Each row was made from one walk, in order. Every step used is in the known rows, and no mark comes twice. Write each row's walk.
Known rows:
d p: 1.682  -0.418  1.241  -1.588  -1.091  0.278  1.851  0.030  -0.188  -2.515  2.116  -0.291  2.759  1.931  -1.460  -0.349  -1.296  0.120  -0.499  0.338  0.516  -0.866  -3.703  -1.338
m h: 0.843  1.140  -0.797  -0.354  -1.682  -1.931  5.998  -1.513  -1.635  -0.596  0.458  0.584  -0.750  2.022  -2.777  -1.917  -0.080  -0.492  0.158  -2.152  1.594  -1.395  -1.493  -1.295
h m l: 2.134  1.254  -0.618  -2.669  -0.874  1.074  2.904  -1.888  -1.999  -2.781  0.819  0.155  -2.591  1.159  -1.303  2.018  1.570  1.934  0.409  -2.811  1.659  -2.586  -0.648  -1.377
b m: 1.059  0.669  3.423  -1.239  1.530  -1.895  0.575  -0.402  -0.034  -4.069  2.882  0.069  -3.618  0.893  -2.121  -2.106  -0.622  -2.284  -0.445  -1.250  3.181  2.481  -3.807  -0.720
l m h d: -0.612  2.778  -4.308  -2.877  -0.304  -2.271  2.666  -1.249  0.106  -1.765  -1.255  -0.920  -0.290  -1.366  -0.859  1.032  1.179  2.064  -1.311  0.083  1.175  -0.880  2.886  -0.012
h d p s j m l: -0.072  0.024  -2.387  -2.199  -0.274  4.940  4.992  -0.393  -1.532  -1.659  -1.466  -0.836  0.796  1.008  -0.249  -0.966  -0.807  1.401  -0.304  -0.522  -0.631  -0.367  1.485  -2.169
l m: 0.294  0.505  1.093  -1.968  -0.341  -2.613  0.487  -0.972  -0.183  -1.626  1.695  -0.741  -2.836  0.389  -1.447  2.541  0.007  0.068  -0.841  -1.910  2.501  0.372  -0.849  -1.744
d p s l: -1.345  -2.291  2.558  -1.880  -2.376  -2.205  -1.204  0.430  -2.116  -0.260  1.841  -1.580  1.865  2.657  -0.098  0.138  -1.185  -2.555  1.444  2.503  -0.313  0.112  -2.009  -2.727
s p: 0.564  -0.797  0.770  -0.522  -0.524  2.323  0.950  -3.239  -1.474  -1.655  2.695  -0.271  -2.610  4.787  -1.367  -1.461  -1.027  -1.557  -1.623  -4.730  2.239  0.493  1.636  -1.195
r b m: 0.655  1.654  2.659  -1.357  0.142  -1.550  1.487  -1.282  1.222  -3.750  4.610  -0.151  -7.457  -1.666  -2.295  -0.937  -0.706  -0.872  -0.858  -1.212  2.876  1.163  -3.630  -1.017
l m h d p s b: -2.562  0.282  -0.466  -1.150  -2.082  -2.501  5.401  0.166  1.551  -1.411  1.999  -1.850  4.365  2.881  2.715  3.042  -2.969  0.564  -0.385  -0.754  -0.804  1.640  0.876  -2.317
h m: 1.580  0.736  2.474  -2.166  -0.596  0.509  -0.823  -0.820  -0.876  -3.674  2.543  -1.054  -2.758  0.011  -1.660  2.700  0.330  0.676  -0.502  -1.566  2.588  -2.198  -1.547  -0.624
s b m: -0.477  0.220  2.855  -0.192  0.662  -2.069  2.051  -0.509  1.155  -4.042  3.612  -0.788  -2.646  2.238  -0.556  -0.471  -1.987  -1.531  -1.217  -2.583  2.931  3.594  -3.578  -1.088
r l m: 0.174  2.348  -0.923  -2.642  -1.178  -2.697  -2.072  -2.219  -0.317  -0.472  1.826  -0.854  -3.183  3.953  -1.931  2.591  0.780  1.014  -0.262  -1.858  1.987  -0.170  -2.407  -2.111
l m h d p s: -1.099  0.891  0.077  -2.795  -1.393  -2.292  3.629  0.814  0.293  -1.426  1.182  -0.916  4.430  0.986  1.426  1.375  -1.258  -0.663  0.815  1.713  -1.158  0.457  1.163  -2.113
j m: 0.912  1.362  1.321  -0.841  0.493  3.316  1.057  -1.261  -1.485  -1.718  2.116  -1.302  -2.468  2.032  -2.795  -1.513  -1.869  0.046  -2.481  -0.932  2.543  -0.955  -1.845  -0.394
p s l m j: -1.751  -0.169  -1.378  -1.216  -1.080  -2.935  -1.168  1.221  -1.128  -0.837  -2.526  -0.876  -0.732  1.345  -0.996  3.694  0.403  -2.059  1.840  1.966  2.765  1.348  0.058  -0.129
r b: 0.545  0.801  0.430  -0.815  -3.540  -0.118  1.804  -2.188  -0.075  -1.328  4.422  -0.931  -6.717  0.054  -2.534  0.171  -0.767  -0.089  -1.020  -1.580  2.615  -2.160  -2.227  -2.083
j m h: 0.986  2.711  -1.034  -0.446  0.099  1.003  6.257  -1.554  -1.464  -0.630  0.392  0.127  -1.265  1.194  -3.197  -2.307  -1.191  0.990  -1.436  -1.803  1.223  -1.591  -1.134  -0.233
d p s j: -0.945  -4.275  3.462  0.151  -2.961  1.212  3.339  1.858  -0.955  -1.481  0.581  -1.206  1.416  2.224  -0.469  -0.791  -1.790  -3.216  1.350  -1.130  0.298  1.714  -1.191  -4.287
d p s: -0.155  -1.364  3.835  -1.190  -2.664  -0.896  2.383  0.942  -1.164  -1.216  3.566  -0.706  3.754  4.120  0.441  -0.490  -2.449  -3.456  1.424  0.916  0.185  0.621  -2.201  -3.162
h d: -0.271  0.871  -2.221  -2.384  -1.647  0.295  -1.756  -0.972  -1.000  -2.707  0.347  -1.885  -0.531  1.227  -0.972  -0.805  0.600  -0.237  -1.583  0.868  2.698  -0.808  1.166  -0.582
s l: -0.546  -1.716  0.764  -1.508  -2.127  -1.802  -2.636  -1.085  -2.577  -0.455  0.797  -1.439  -2.456  1.804  -2.157  -0.311  0.470  -1.202  -0.138  0.666  2.040  -1.002  -1.940  -1.600
v j: 1.905  -2.381  0.681  1.675  -1.576  1.292  0.767  -0.659  -1.447  -2.309  1.060  0.193  -0.850  5.289  -3.473  -1.056  -0.391  0.789  -0.369  -1.916  1.983  1.317  0.142  -1.173

Which walk is each row?
-1.788  0.219  -0.801  -2.737  -0.890  -0.728  0.651  0.064  -1.455  -0.261  0.198  -1.882  2.629  0.475  0.119  -0.238  -1.045  0.059  0.067  3.655  -1.514  -0.810  0.724  -1.084 -> j m h d p s l
-0.068  0.972  -2.107  -0.901  -0.552  -1.578  0.666  0.805  -0.141  -2.129  -2.472  -0.107  -1.202  1.166  -2.024  3.170  0.421  -0.845  0.503  0.136  3.783  0.913  -0.637  0.608 -> l m j
0.555  3.365  -4.822  -3.908  -0.315  -1.401  1.688  -0.947  1.143  -1.826  -0.403  -0.391  3.791  0.544  -0.829  1.505  0.563  3.934  -0.806  1.700  -1.242  -1.461  -0.596  -0.254 -> r l m h d p
-2.020  -0.421  -0.131  -3.844  -0.389  -3.485  -2.099  0.218  -0.141  -1.129  0.650  -2.163  0.679  -0.790  1.161  4.070  -0.049  0.336  0.208  2.437  -0.449  0.596  1.528  -1.797 -> h d p s l m
-1.711  -0.333  0.271  -3.020  -0.532  -3.266  0.288  0.684  -0.708  -1.479  0.473  -1.242  2.174  -0.098  0.339  -0.428  -0.324  -1.254  1.227  3.545  -1.163  0.951  -0.466  -1.292 -> b m h d p s l
-0.940  1.306  1.609  0.153  -0.289  -3.780  7.532  -0.469  0.364  -1.816  2.245  0.292  -0.612  2.455  -0.407  -1.487  -1.768  -1.857  0.452  -2.613  1.073  2.679  -1.860  -1.630 -> p s b m h
0.971  -0.183  -1.562  -0.976  -0.339  4.619  5.166  -1.482  -2.450  -1.253  -1.246  -0.358  -3.069  1.720  -2.394  -1.485  -0.253  1.201  -0.846  -3.206  1.382  -0.866  -0.284  -2.173 -> s j m l
-1.594  1.107  -1.408  -0.701  0.222  -0.939  1.617  2.340  1.685  -4.424  -1.367  -0.730  2.783  1.861  0.656  1.223  -1.704  -1.756  0.649  2.410  2.332  3.901  -1.251  1.143 -> h d p s b m j
-0.324  3.586  -3.467  -2.526  0.003  -1.654  3.214  -1.477  0.952  -3.277  0.644  -0.521  -3.336  -2.830  -1.553  -1.216  0.663  1.442  -1.345  0.436  1.413  -0.388  1.196  0.381 -> r b m h d
-2.009  0.399  -3.587  -2.576  -0.643  -2.298  -1.715  1.828  0.023  -1.866  -3.558  -1.305  2.207  -0.400  0.109  4.398  0.435  -0.158  1.086  4.055  1.288  1.055  1.311  0.752 -> h d p s l m j
-1.310  -0.204  -1.529  -1.725  -0.715  -2.590  -0.364  1.800  -0.289  -1.285  -2.484  -0.586  1.610  0.674  -0.590  4.086  -0.121  -0.933  1.736  2.996  1.445  1.092  -0.481  0.106 -> d p s l m j
-0.290  3.509  -4.162  -2.179  -0.034  1.556  2.971  -1.461  -0.853  -1.885  -1.105  -1.218  0.015  -0.524  -1.692  -1.720  0.139  2.050  -2.373  0.700  1.247  -1.683  2.221  0.827 -> j m h d
-1.414  -2.732  0.342  -0.520  -2.657  0.904  4.586  1.724  -0.532  -1.542  -1.157  -1.140  2.627  0.560  0.021  -1.033  -1.121  -1.741  1.123  -0.293  -0.647  1.204  1.089  -3.293 -> m h d p s j
-1.416  -2.186  1.242  -0.898  -1.063  0.051  4.726  1.927  0.244  -2.690  -0.860  -0.835  1.732  -0.501  -0.013  -1.347  -1.054  -1.906  1.132  -0.077  -0.565  2.806  0.342  -2.877 -> b m h d p s j
-2.082  1.751  -3.579  -3.159  -0.950  -3.478  1.239  -0.658  -0.668  -0.723  -1.284  -1.636  0.230  -0.983  0.338  1.416  0.912  0.861  -0.057  1.525  0.183  -0.396  3.635  -0.881 -> p s l m h d
-1.242  2.196  -4.760  -3.430  -0.384  -3.012  0.864  -1.234  -0.346  -1.173  -2.021  -1.399  -0.722  -2.025  -0.709  1.515  1.592  2.460  -1.096  1.169  0.673  -1.206  3.165  0.112 -> s l m h d
-0.748  0.692  -0.630  -2.262  -0.516  -4.702  4.914  -0.409  -0.334  0.234  -0.040  -0.025  1.175  -0.393  -0.705  2.120  -0.194  0.814  0.995  0.267  -1.387  -0.313  -0.068  -1.790 -> d p s l m h
-1.835  -0.734  -0.624  -2.592  -2.112  -2.693  0.317  0.229  -1.679  -0.301  0.226  -1.510  2.987  1.124  0.385  0.019  -0.262  -0.928  1.176  3.441  -1.273  -0.541  0.361  -1.771 -> m h d p s l
0.859  2.320  -2.429  -3.150  1.102  -0.905  3.439  0.108  1.441  -3.821  0.028  -0.040  3.615  -1.559  -0.799  -1.063  -0.283  2.185  -1.077  2.097  -0.591  -0.164  -1.160  0.540 -> b m h d p
-0.579  1.336  1.423  -0.378  0.260  -3.412  8.184  0.062  1.322  -2.441  2.282  0.546  1.702  1.779  0.032  -1.111  -2.377  -0.771  0.454  -1.595  -0.280  2.554  -2.590  -1.534 -> d p s b m h
0.117  -1.073  1.471  0.184  -0.029  4.957  2.062  -0.215  -1.217  -1.922  0.041  -1.638  -3.311  0.685  -2.996  -1.643  -1.678  -0.171  -2.218  -2.233  2.227  0.433  -0.832  -1.462 -> s j m
-1.668  0.320  2.408  -1.483  0.680  -1.924  1.986  0.837  1.964  -4.290  3.404  -1.427  1.432  1.967  1.693  0.009  -2.670  -1.722  -0.610  0.004  0.965  4.173  -1.633  -1.357 -> h d p s b m
0.343  1.098  -3.361  -2.328  0.337  2.753  4.156  0.323  0.670  -2.859  -1.676  -0.972  3.719  -1.884  -1.318  -0.743  -0.828  3.125  -1.956  1.411  -1.251  -1.082  0.476  -0.019 -> s j m h d p
-1.750  -2.268  0.112  -1.291  -1.799  -0.303  4.756  1.620  0.335  -1.465  -1.331  -1.271  2.112  -0.671  0.480  1.102  -0.910  -0.707  0.896  -0.530  -1.063  1.605  1.931  -3.351 -> l m h d p s j
-0.783  0.869  1.123  -2.464  -0.425  -1.907  3.562  1.059  0.327  -2.673  1.750  -0.530  4.084  1.155  0.973  -1.159  -1.600  -1.903  1.051  2.201  -0.734  1.666  -0.479  -1.574 -> b m h d p s
